Each row comes from the steps of one path. Every step used is in the known rows, and no mark comes twice. Write the path behind each row, first mark first.
In the rows, 128 means zero.
Known rows
genas, rivom, mefunof, bebele, zemege: [154 131 126 114  81 139 148 138 121  81 144 133 115 111 144 141 132 129
 157 107 136 114 187]
biza, genas, rivom, mefunof, bebele, zemege: [165 153 123 128  98 144 145 153 129  76 134 162 122 116 139 161 137  95
 129 111 140 107 161]
siko, zemege, bebele, mefunof, rivom: [144  22 142  97 154 141 182 139 183  81 101 127 129  78 103 147 111  96
 138 124 134 187 145]
mefunof, bebele, zemege: [137 118 127 132  96 147 140 147  94  96 118 114 108 127 153 118 112 105
 141 111 135 128 201]
mefunof, bebele: [142 141 126 133 118 132 139 134  97  96 123 120 112 124 140 138 117 128
 128 128 132 132 143]
rivom, mefunof, biza: [155  47 142 143 148 147 128 132 147 137 140 102 154 114 133 110 156 135
 164 121 132 117 123]
rivom, mefunof, siko: [179 116 138 111 131 131 156 114 132 115 146 141 126 120 146 138 150 150
 146 129 121 109 162]
gakam, biza, genas: [130 168 133 155 136 142 129 152 134 128 129 163 149 131 133 138 123  78
  95 141 131 105  29]
zemege, biza: [134 118 117 137 125 128 128 124 102 135 134 129 144 128 111 113 130 136
 120 140 132 133 154]
mefunof, rivom: [124 103 143 116 131 145 150 143 137 112 120 156 127 117 110 142 140 104
 123 118 133 137 113]
siko, zemege, biza: [128  92 114 131 116 119 151 129 138 134 136 113 156 121 119 101 129 132
 112 125 132 153 166]
biza, genas, rivom, mefunof, siko, zemege: [174 146 121 105 129 118 167 130 192  99 149 173 136 117 140 163 150 127
 111 120 125 117 142]
zemege, biza, genas, rivom: [138 173 104 135 129 123 117 137 128 118 134 176 143 133  96 150 131 117
  92 143 136 121 119]
siko, zemege, biza, genas, rivom: [131 148 101 130 121 113 139 141 162 118 137 159 155 126 104 138 130 112
  85 131 136 141 131]
zemege, siko: [124 145 135 113 142 128 132 140 106 106 117 116 131 133 134 141 137 143
 145 126 125 109 138]
genas, rivom: [121 164 118 113 117 117 118 125 141 118 138 146 119 128 118 148 124 142
 130 127 128 122 112]
mefunof, siko, zemege: [146 111 125 109 123 119 164 124 155 118 131 128 121 127 153 120 127 137
 124 119 120 137 179]
siko, zemege: [121 100 125 124 119 119 151 133 164 128 130 111 139 121 135 115 128 123
 121 115 128 147 140]
mefunof, siko, zemege, biza: [153 100 116 117 119 119 163 121 128 123 137 129 138 127 138 108 128 144
 116 132 125 143 204]
biza, genas, rivom, mefunof, siko: [182 173 126 110 136 127 145 126 156  98 147 186 127 125 131 176 152 130
 119 133 126  98 129]
genas, biza: [119 126 139 129 150 116 129 134 130 139 129 169 133 135 116 108 128 135
 136 109 130 110 133]
zemege, bebele: [136 119 119 120 148 131 120 123 148 109 104 120 124 108 124 134 119 120
 149 137 129 144 152]
gakam, biza, genas, rivom: [122 207 122 140 123 134 119 148 151 117 141 181 141 130 122 156 118  91
  95 141 131  98  13]
gakam, biza, zemege, siko: [106 153 157 127 148 122 139 156  90 100 132 109 152 127 142 111 120 122
 153 139 123 101  99]
mefunof, biza: [129  72 133 145 146 143 113 140 133 139 125 103 138 128 131 106 131 126
 150 126 132 126 132]
genas, biza, zemege, bebele, mefunof, siko: [162  64 154 101 198 104 156 128 123  88 113 154 118 107 115 113  92 137
 177 136 122 140 224]
gakam, biza, genas, rivom, mefunof: [148 184 132 138 124 136 135 141 165 114 155 179 157 115 124 160 143 100
 110 138 132  88  11]

Which path is each row?
[158  16 134 131 175 148 122 132 145 109 103  87 130  96 117 124 104 123
 174 145 130 155 148] | zemege, bebele, mefunof, biza
[186  74 123 125 141 123 181 134 131 107 131 146 142 122 122 140 113 115
  88 145 126 152 173] | bebele, mefunof, siko, zemege, biza, genas
[146  84 132 129 134 138 118 130 160 126 152 117 146 113 122 130 151 147
 166 121 133 112 114] | genas, rivom, mefunof, biza
[147  28 153 143 168 134 131 142 130 125 144  87 161 109 131  89 149 130
 179 125 132 128 165] | rivom, mefunof, biza, zemege
[179  82 126  98 148 125 170 114 187  94 124 119 133  92 150 130 143 139
 160 126 123 144 199] | rivom, mefunof, siko, zemege, bebele
[170 121 136 131 122 136 154 126 111  93 139 119 128 110 142 142 141 135
 143 126 133 124 136] | rivom, mefunof, bebele
[155  69 130 113 153 131 137 120 140  97 106 114 120  96 113 147 100 123
 152 146 128 158 141] | zemege, bebele, mefunof
[152 151 133  99  94 140 151 149  97  59 132 120 119 117 150 156 141 144
 175 105 133  97 194] | genas, rivom, mefunof, bebele, zemege, siko
[138  78 150 126 162 127 144 138 125  94 119 104 142  92 120 118  82 101
 160 158 126 150 102] | gakam, biza, zemege, bebele, mefunof
[129  94 118 135  95 142 132 137  95 133 129 127 140 130 124  96 126 114
 133 123 136 130 209] | bebele, zemege, biza
[140 107 109 146 134 124 148 144 147 128 125 139 163 126 115 119 135 101
  83 132 136 148 144] | siko, zemege, biza, genas
[109 110 151 129 167 104 132 144 119 130 134 154 141 132 113  88 122 129
 150 111 129 121 171] | genas, biza, zemege
[118 126 138 132 157 127 126 140 133 104 118 119 144 101 130 103 102 101
 157 148 129 135 108] | gakam, biza, zemege, bebele
[157 126 111 129 123 119 154 133 175 114 153 158 171 110 107 143 155 120
 100 126 137 132 128] | siko, zemege, biza, genas, rivom, mefunof
[163 149 113 133 126 127 132 131 138 114 150 173 159 118  98 155 155 126
 107 139 137 112 119] | zemege, biza, genas, rivom, mefunof
[121  52 145 146 165 128 114 148 119 129 128  88 145 124 129  87 126 123
 165 129 131 135 166] | mefunof, biza, zemege
[154 108 118  99 144 122 154 120 174  98 107 119 117 108 149 126 117 133
 146 130 122 154 203] | mefunof, siko, zemege, bebele
[131 150 104 133 104 137 120 151 121 116 129 174 140 134 108 133 126  96
 106 125 139 118 176] | bebele, zemege, biza, genas, rivom
[132 123 119 142 151 138 101 152 159 123 126 146 136 133 116 143 131 107
 123 129 136 113  94] | mefunof, biza, genas, rivom
[141   4 154 139 170 129 135 145 112 116 130  78 144 113 119 100 106 124
 166 138 128 151 158] | bebele, mefunof, biza, zemege
[178  79 125 115 121 122 180 116 140 119 155 125 155 112 139 112 154 153
 130 127 125 135 202] | rivom, mefunof, siko, zemege, biza
[146 132 113 150 141 134 127 140 113 128 124 160 150 132 107 131 135 104
  92 144 136 128 133] | zemege, biza, genas
[154  20 145 134 190 137 122 137 152 107 119  80 156  88 126  96 141 124
 200 135 133 143 187] | rivom, mefunof, biza, zemege, bebele
[188 165 115 119 130 127 144 122 131 104 154 189 143 123 114 162 155 138
 110 145 129 104 157] | zemege, biza, genas, rivom, mefunof, siko
[156 155 101 117 122 114 151 134 153 107 140 175 138 132 121 143 129 126
  88 134 128 131 171] | mefunof, siko, zemege, biza, genas, rivom
[143  55 153 112 136 146 170 140 129 100 122 150 124 106 100 157 121 104
 124 129 132 152 107] | bebele, mefunof, rivom
[156 161 123 124 134 126 133 134 166 109 145 172 143 117 115 171 153 117
 115 129 133 107  94] | biza, genas, rivom, mefunof
[147 163 103 138  94 141 130 156  90  84 125 160 124 131 120 140 113  96
 106 125 143 122 191] | mefunof, bebele, zemege, biza, genas, rivom
